Each row was made from one small tree. Brackets hold a mark, then the marks that hang from it, in alphabetical order. Every link used is in the known rows. Write each row's tree.
Known rows
(bibuk fopas mino): [ -2.9  11.7 -14.8  30.0 -15.9 -10.4   2.5   7.8 -26.2   9.1   8.8  11.5
  -8.8  19.1  14.5   7.7  -8.4  -2.0  -7.2  18.6  16.4  18.4 -10.0  -3.5
 -16.0]
(lelise (fopas (bibuk (mino sada)))): [ -8.7 -13.8  -4.7  11.2 -26.6   2.1   5.3  30.9  -0.4   3.8   3.1   8.9
   2.1  59.8  14.0  17.8  -5.7   6.8 -58.9  58.0  10.8  24.7  29.2  13.0
  20.6]
(mino (bibuk fopas (valonu figev)) sada): [  1.6  23.0  14.3  42.0 -20.4 -16.9 -34.2  -0.4  20.1  37.5  11.8  47.3
 -24.1   6.1  20.5 -38.7 -24.7 -12.7   5.5 -13.2  19.3  26.8  -4.6  -6.2
 -23.6]
(valonu bibuk figev sada): [  0.0  12.3 -14.4  30.5 -33.5 -10.6 -17.8  19.2   1.7  22.0  13.6  25.7
  -9.1 -25.8   4.2 -43.0 -14.6   7.9  21.7 -22.2  21.0   0.7   0.7 -17.9
   2.1]
(bibuk (valonu sada)): [-30.0   3.7  10.8  33.4 -25.8 -20.0  -3.3  27.8  -6.8  21.4  12.7   2.7
 -22.4 -23.5 -34.1  10.9  -9.4   7.2  16.6  -3.9  13.3  11.5  -4.0 -12.8
  18.7]
(valonu (bibuk fopas) figev): [  5.2  19.9 -11.5  28.4 -36.1 -23.2 -24.4 -18.9  -5.4  27.0  11.3  41.7
   1.6   5.0  17.2 -46.5  -7.4  16.1  19.3 -10.9  23.3  13.4 -12.1 -15.9
 -17.7]
(valonu figev): [  4.1  10.0  12.4  56.6 -32.1 -14.8 -11.6 -18.5 -23.8  17.6  -9.5  21.4
 -20.9 -13.9   1.4 -15.3   2.3  16.6  21.5  12.7  22.1  22.3  10.3 -13.7
   3.6]
(sada (valonu bibuk figev)): [-10.2   3.6 -12.4  40.0 -33.2 -33.0 -33.4   0.5   9.8   0.5  -6.6  33.3
   3.4 -11.7  -9.2 -35.4   1.7  24.1  36.0 -17.9  19.3  14.8  13.3 -16.5
  26.2]
(fopas lelise): [-13.3  -5.1  20.5  37.7 -41.0  -4.3  20.8  -9.3 -48.2   2.6 -15.0   4.5
   6.6  10.9 -29.1  -5.2 -15.2  18.0  -7.3  21.2  19.3  11.2  -1.9 -19.6
  31.8]
(figev (valonu (bibuk mino) sada)): [-12.0 -14.6 -25.3   5.6 -15.2   6.4   3.0  27.7   1.9   0.4  15.7   6.7
  -4.8 -25.2  20.1   2.1 -24.1   5.1  19.6 -22.4  14.7 -18.9   3.4 -16.5
   2.8]
(mino (bibuk fopas valonu) sada): [-14.8  13.1   9.0  29.9  -8.7 -19.6 -22.1  14.6   7.4  27.5  17.8  49.5
   2.7  23.5   8.2 -16.1 -26.3  -9.1  -6.5   2.6  18.3  14.8  -8.9   3.5
  -6.4]
(mino bibuk): [ -4.9   6.5   4.8  42.7  -6.2 -20.3  -3.7   5.2 -19.7  20.2  11.1  43.1
  14.0  11.3   6.2   9.8  -6.7  17.1   3.4  20.4  26.7  -7.3 -12.9  -6.1
  18.2]
(sada (valonu bibuk)): [-28.2  -2.2 -16.2  31.0 -22.7 -31.9 -22.7  18.4   1.4  -5.0  -1.0  31.4
  33.9   0.6 -16.4  -7.5  -5.8  32.0  23.5  -6.4  17.4   8.5   8.1 -11.2
  43.7]
(sada (valonu (bibuk fopas mino) figev)): [ -6.1  11.4 -34.9  22.7 -25.6 -30.3 -34.9   9.6  16.6  -2.6   3.9  23.4
  -8.5  17.0  18.3 -26.8  -6.0   6.6  15.2 -26.7  13.7  29.6   6.7 -16.9
 -13.4]
(sada (valonu (bibuk mino) figev)): [ -3.5   5.3 -24.5  32.8 -26.2 -26.8 -29.6  22.9   9.3  -7.3   2.3  17.7
 -10.7   7.4  13.6 -16.5  -6.2   7.1  23.9 -21.8  11.2  23.3  21.8 -11.3
  10.2]
(lelise (fopas (bibuk mino valonu))): [-17.2  -9.6  13.8  12.0 -40.4 -40.1   6.9   8.9  -7.6   9.9   8.0  -5.7
 -18.8  57.1  -5.7  57.3   8.5  15.1 -21.3  42.2   1.0  23.0  14.6  -0.3
  30.9]
(sada (valonu figev)): [ -6.6   6.0   3.8  61.4 -22.3 -22.3 -27.8  -7.6   1.1   5.5 -18.9  13.3
 -18.2 -19.8 -21.6  -9.8   5.0  26.5  28.2  -1.1  24.2  30.2  16.6 -16.8
  19.9]
(lelise fopas): [-11.5  -5.1   4.5  36.1 -43.4 -17.4   4.5   0.4 -26.0  16.0  -2.0  15.6
   5.8  18.2 -22.8   6.6   3.0  22.6 -10.1  44.0  24.1  12.7   1.6 -10.1
  34.5]
(figev (valonu (bibuk fopas mino) sada)): [-10.5  -4.3 -35.1   0.3 -16.7   3.5  -2.0  17.9  14.3  11.3  18.9  16.4
  -3.5 -15.1  24.8  -7.4 -29.1   7.9  13.1 -26.3  18.0 -13.6  -8.4 -19.5
 -32.9]
(lelise (fopas bibuk)): [ -9.6 -12.4  11.0  23.2 -42.2 -21.1   5.1 -13.9 -18.8  16.8  -3.2  15.6
  12.1  41.8 -15.1  28.9  12.2  41.6 -29.1  61.1  18.3   8.6  12.1  -5.2
  34.9]
(bibuk fopas): [ -8.1   9.3  -4.6  37.9 -22.8 -13.6  -3.3  -8.6 -30.7  20.2   1.2  25.2
   7.2   4.6  -6.2  -3.2  -5.5  17.9  -0.2  24.0  25.6  13.0 -14.5  -8.4
  -2.3]
(bibuk (fopas lelise) mino valonu): [-17.4   6.2  10.7  18.2 -42.2 -25.2  11.9   5.1 -27.5   0.8  -2.2 -15.1
 -25.0  36.3 -11.7   9.8 -22.5  -6.0  -8.5   2.5   7.8  31.7  -6.2 -14.3
  -2.7]
(mino (bibuk valonu) sada): [-18.8   4.1  21.4  40.8  -7.9 -20.1 -15.5  26.5  -2.9  20.5  13.6  42.0
   1.4  10.0   1.8  -8.8 -19.3  -4.5  -0.3   8.2  14.0   7.9   4.2   4.8
  25.1]

Which tree is each row?
[-12.0  11.8  18.9  43.8 -33.3 -21.8 -18.2   9.5   2.4  26.7   4.8   5.3
 -52.2 -38.9 -23.8  -9.7  -9.6   3.6  33.1 -19.4  15.7  22.8   0.0 -21.6
   2.4] -> (bibuk (valonu figev sada))
[-19.7  -2.3   9.4  33.3 -12.3  -8.9  -2.0  44.1 -13.1   0.4   4.2   6.2
 -23.1  13.0   6.9   6.9 -19.8 -21.1  -3.0  10.3   5.0  31.9  15.8   8.9
  21.2] -> (bibuk (mino sada) valonu)
[  5.6  18.7 -37.0  12.0 -29.2  -2.0 -19.6  31.5  11.4  19.4  27.5  18.1
 -22.9  -2.5  28.1 -46.6 -22.0  -8.9  -1.8 -32.6  17.3   9.9  -5.8 -16.7
 -39.1] -> (valonu (bibuk fopas mino) figev sada)
[ -1.8 -16.5  11.0  18.4 -34.0  -5.8  22.3   0.8 -39.5 -11.2  -7.8  -9.7
  -9.0  49.5   4.2  31.7  -9.1  24.7 -37.6  37.2   8.3  16.0  12.7  -5.7
  21.3] -> (fopas (bibuk mino) lelise)
[-22.4 -21.5 -13.9  15.4 -23.3  -8.1 -15.2  36.0  20.5 -10.9 -12.7   5.3
  10.1  57.4  -4.5  18.4   1.0  15.5 -49.2  43.6  15.5  30.9  38.1   8.7
  35.9] -> (lelise (fopas (bibuk (mino (sada valonu)))))
[-15.1  -4.1   5.8  17.0 -15.9 -18.1  -0.1  37.5   2.2  10.3  16.3  -9.7
 -33.8  12.4  -6.2  43.8  -6.0  11.8 -11.0   6.7  -1.8  11.0  11.4  -1.5
   6.0] -> (fopas (bibuk mino (valonu sada)))
[ -5.4 -14.5  10.3  16.0 -28.8  15.3  17.7  23.0 -24.2 -12.4 -14.1   0.2
  -2.8  52.5  11.1   8.4 -22.7   4.3 -52.0  38.3   7.2  22.7  27.8   5.7
  23.0] -> (fopas (bibuk (mino sada)) lelise)
[ -8.0   7.5   2.8  26.7 -28.9 -15.6   9.5 -21.1 -24.9  17.0   1.4  35.8
  18.9  32.4  -5.7 -12.9 -27.6  15.6 -23.6  13.6  32.5   3.0 -22.1 -24.6
  -0.9] -> (mino (bibuk (fopas lelise)))
[ -1.3  11.2 -16.3  45.2  -8.9  -8.7 -45.9  -0.6  35.0  19.1  -6.0  54.1
  -3.1   5.8  13.3 -47.3 -18.0   5.1  -2.3 -10.8  33.4  29.7   9.6  -8.5
 -20.7] -> (mino (bibuk fopas) (sada (valonu figev)))
[-17.1  16.8  12.1  33.2 -16.1 -39.8 -13.6  -7.7  -6.7  33.3  21.3  42.5
  -2.5  19.6   1.7   6.2  -9.8   8.6  10.3   4.1  19.2   9.3 -20.2 -10.2
  -7.5] -> (mino (bibuk fopas valonu))
[  1.0   5.0  14.1  25.6 -24.9 -20.8 -13.5  16.2  14.0  16.0  11.8  -6.9
 -58.8   4.8   5.2  19.3  -5.4   7.5   1.2  -8.9  -2.1  23.0  15.7  -8.3
 -10.4] -> (fopas (bibuk mino (valonu figev sada)))
[-14.6 -14.4 -12.0  14.2 -22.0  -1.4   1.9  11.7   2.0  15.3  12.1  20.8
   7.7 -41.9   0.1  -8.2 -16.9  22.2  32.5 -18.2  20.7 -24.0  -2.1 -23.6
   9.1] -> (figev (valonu bibuk sada))
[ -2.8   4.3   4.5  25.5 -23.8   7.1   4.7  -0.6 -12.7  18.6   0.8  42.0
  20.3  36.7   5.4 -38.0 -38.9  -1.4 -37.0  12.7  30.5   7.7  -5.4  -7.6
  -2.6] -> (mino (bibuk (fopas lelise)) sada)
[ -8.7   6.7 -20.1   2.7 -43.0 -12.7  10.6   8.5 -27.0  -5.8  11.2  10.1
  13.7  47.2   9.2 -21.1 -28.7   0.6 -20.8  -3.7  15.9  12.6  -6.5 -17.2
   0.8] -> (valonu (bibuk (fopas lelise) mino))
[-14.5  -9.9  27.5  14.6 -43.0 -24.7  17.1   3.7 -31.6  -4.6  -4.8 -17.1
 -24.2  51.4  -7.3  42.6 -11.4  15.7 -22.0  23.6  -3.2  25.8  12.9  -4.0
  32.8] -> (fopas (bibuk mino valonu) lelise)
[-19.1 -25.1  -1.5  19.5 -24.3   2.8   2.4  26.9  -2.9 -27.0 -25.1  -3.7
   5.9  49.6 -14.5   8.7 -20.6  16.4 -45.7  24.4  11.0  33.0  37.4  -1.7
  33.5] -> (fopas (bibuk (mino (sada valonu))) lelise)
[-16.8  13.2  22.3  23.3 -40.0 -31.0   0.9 -21.2 -18.5  21.3   8.7  25.2
  -3.6  35.5 -18.6  -2.0 -27.4  10.7  -6.0  -2.0  17.2  10.2 -17.9 -17.9
   5.8] -> (mino (bibuk (fopas lelise) valonu))
[ -1.1  15.2  16.8  42.5 -20.7 -24.1 -23.5   9.8  16.8  39.6  15.3  25.1
 -40.4 -21.1  -4.9 -13.3 -15.7  -0.2  23.2 -27.7  16.5   5.7  -7.8 -18.6
  -8.2] -> (mino (bibuk (valonu figev sada)))
[ -0.3  18.1   5.3  33.3 -23.7 -10.2 -25.6  21.1   7.1  17.7   5.1  14.9
 -50.5   9.0  25.5 -26.2 -22.8 -27.7   4.4 -10.8  10.1  49.7  11.4  -0.2
 -27.7] -> (bibuk fopas (mino sada) (valonu figev))
[ -7.8  11.1 -26.7  28.8 -32.0 -14.2 -44.4  14.4  31.5   9.5  -5.7  46.4
  12.4   2.7   6.8 -67.0 -17.8  10.5   6.8 -21.4  20.4  30.5  14.7  -9.2
  -4.7] -> (mino (sada (valonu (bibuk fopas) figev)))
[-20.0  10.6  13.6  30.8 -11.3 -26.2 -10.6  28.5   4.1  29.7  26.5  23.2
 -16.5  -9.6 -21.5   6.4 -15.8   2.1  11.7 -12.5  15.6  -8.4 -12.4 -10.5
  10.1] -> (mino (bibuk (valonu sada)))
[-17.1 -18.4 -10.5  30.9  -3.0  -3.5 -17.1  41.1  10.0 -15.9 -13.4   7.8
   2.6  33.1   6.1  20.3  -6.9  19.2 -29.8  29.3   8.7  30.3  35.6  11.0
  21.3] -> (fopas (bibuk (mino (sada valonu))))
[-12.4   5.5 -10.4  11.4 -47.9 -16.3   8.0  -9.3 -31.9  10.2   5.9  25.7
  30.0  34.0 -12.7 -33.9 -24.7  22.5 -11.5   0.7  19.4   7.8 -13.6 -20.6
   9.7] -> (valonu (bibuk (fopas lelise)))
[ -3.7  -9.1   1.1  28.6  -5.4   7.5   3.3  36.8 -14.0  -1.4  -2.0  17.0
  -1.2  34.5  25.1  17.0  -8.8   6.5 -38.1  40.9   5.2  21.4  24.2  14.4
  12.9] -> (fopas (bibuk (mino sada)))
[-13.7  16.5   4.9  24.9 -23.5 -31.0  -4.4  11.4 -17.7   9.3  12.3   6.1
 -26.5  20.3   4.4  19.2 -11.3  -8.2   7.6   5.8  10.0  30.0  -9.2  -2.4
  -7.7] -> (bibuk fopas mino valonu)
[-19.5   6.8   0.8   8.1 -39.5  -8.4  14.6  27.2  -9.0   5.6   7.7 -21.7
 -38.6  17.1 -24.7   2.3 -36.8  -8.6 -15.6 -14.0   9.0  24.9  -9.2 -17.5
 -17.7] -> (bibuk (fopas lelise) mino (valonu sada))
[ -2.5  13.3   6.9  37.2 -28.7 -10.9 -16.1  32.5   4.2  15.3  14.1  -9.1
 -65.7 -19.6  -3.8   0.1 -16.0 -16.1  18.5 -22.5   7.5  26.8   9.2 -11.8
 -10.6] -> (bibuk mino (valonu figev sada))
[-10.2  -1.9 -16.2  39.6 -28.2 -13.5 -39.6  23.1  24.5   0.7 -10.1  38.9
  10.8  -4.6  -3.7 -51.8 -14.7   9.6  14.3 -19.2  16.7  26.1  23.5  -7.3
  24.6] -> (mino (sada (valonu bibuk figev)))
[-12.8  -6.4  13.0  23.3 -13.3 -13.0  -8.2  36.5  -6.8   3.5   4.1   7.7
 -16.5  36.4  15.6  30.9  -8.3   3.4 -18.2  26.7  -1.7  27.4  24.2  16.9
  22.8] -> (fopas (bibuk (mino sada) valonu))
[ -6.7   1.7  -5.2  19.1 -35.9  -4.3  18.3  -6.3 -39.6   0.2  -6.0  -1.5
  -4.7  37.2   0.1  -4.7 -21.2  -2.7 -26.9  13.4  18.6  26.4  -8.6 -12.0
  -6.4] -> (bibuk (fopas lelise) mino)
[-19.5  -3.6  -3.2  44.2   3.5  -9.9 -27.7  29.4  15.1   4.4  -4.7  48.5
  24.3   6.5  -3.0 -12.4 -15.9  12.0  -9.0   6.9  23.2   7.3  12.3   1.0
  29.6] -> (mino bibuk (sada valonu))
[-19.7 -12.3 -16.4   0.9 -48.1   4.4  14.4 -16.9  -1.0  11.8   5.9  15.4
  10.9 -16.8 -12.9 -29.0 -39.5  25.9   6.4 -29.0  25.7 -15.8 -14.6 -35.0
  -7.6] -> (figev (valonu (bibuk (fopas lelise)) sada))
[ -3.9   6.0  25.5  33.7 -33.0 -24.6 -16.4  -0.8  10.2  29.3   6.1   4.9
 -45.0 -12.4 -15.4   9.3  -3.4  28.5  14.5  -6.6   7.2  16.5   7.6 -12.5
   2.3] -> (fopas (bibuk (valonu figev sada)))
[  0.5   3.9 -24.6  41.1 -14.1   1.0 -35.6  21.1  23.1  -1.8 -12.5  18.8
 -23.6   4.1  17.8 -32.7 -16.9  -5.1  -7.1  -7.5  22.5  47.9  18.5  -2.7
 -22.1] -> (bibuk fopas (mino (sada (valonu figev))))
[-12.3  -1.0  19.0  19.1 -58.1 -31.4 -17.5  -3.7  21.3  35.6   4.2  -0.4
 -43.8   5.3 -24.2   8.3   0.8  29.3  -6.5  13.2  12.0  21.5  13.3 -15.1
  11.1] -> (lelise (fopas (bibuk (valonu figev sada))))
[  7.5   8.8 -16.3  28.9 -21.8   2.8 -19.2  40.0  -0.7   1.1   5.7  31.5
  -9.8   9.8  42.5 -47.0 -18.2 -20.4  -1.0  -6.4   7.3  21.6  22.4   0.9
   3.7] -> (valonu (bibuk (mino sada)) figev)
[ -5.1  -6.1 -25.5   8.1 -13.0   8.1 -10.6  16.9   6.1   3.5   9.8  34.3
  10.6   7.1  47.5 -23.7 -31.1  -7.6  -0.1  -7.0  16.8   5.9   9.1  -1.9
 -16.6] -> (figev (valonu (bibuk fopas (mino sada))))
[ -1.5  21.8  -4.7  29.6 -28.7 -16.8 -17.9  19.1  11.6  25.2  14.2  -3.4
 -62.0 -11.6   4.9 -13.1 -19.8 -15.1  12.7 -30.6  10.0  33.0  -4.3 -14.6
 -38.8] -> (bibuk fopas mino (valonu figev sada))
[-28.4  -7.1 -22.6  33.2 -16.7 -16.1 -24.3  40.7  11.2  -4.1  -0.7  40.9
  37.9   2.3 -10.2 -32.6 -17.3  13.8   6.4  -0.5  17.2  13.0  17.2  -0.2
  39.8] -> (mino (sada (valonu bibuk)))
[-22.4  11.0  10.7  13.3 -36.0 -22.8   3.6   3.7   3.6  26.5  18.5  16.4
 -12.6  14.7 -27.0 -15.9 -39.3   5.4 -12.0 -18.4  22.2   6.1 -22.7 -24.0
  -8.3] -> (mino (bibuk (fopas lelise) (valonu sada)))
[ -1.4   9.3  12.8  42.2 -23.6 -10.3 -18.6  29.0  -1.0   6.9  -0.7   6.3
 -51.1  -0.8  16.7 -14.0 -16.3 -25.3  12.4  -3.4   4.6  41.6  20.9   2.1
   4.7] -> (bibuk (mino sada) (valonu figev))
[ -6.4 -15.0 -14.4  15.2  -9.9  10.1  -0.3  29.6  -2.6  -6.3   6.1  23.2
   9.9  -0.6  41.4 -11.5 -24.7  -6.9  10.5  -4.9   9.7  -4.6  18.4   4.4
  10.4] -> (figev (valonu (bibuk (mino sada))))
[ -9.2  -9.9 -17.2   1.1 -43.3  -6.0  17.2 -17.1 -21.8  -8.1  -1.3   5.9
   8.1  20.4  23.8  -9.5 -34.4   7.7   3.7  -9.7  14.0   0.2  -6.5 -25.8
  -6.9] -> (figev (valonu (bibuk (fopas lelise) mino)))
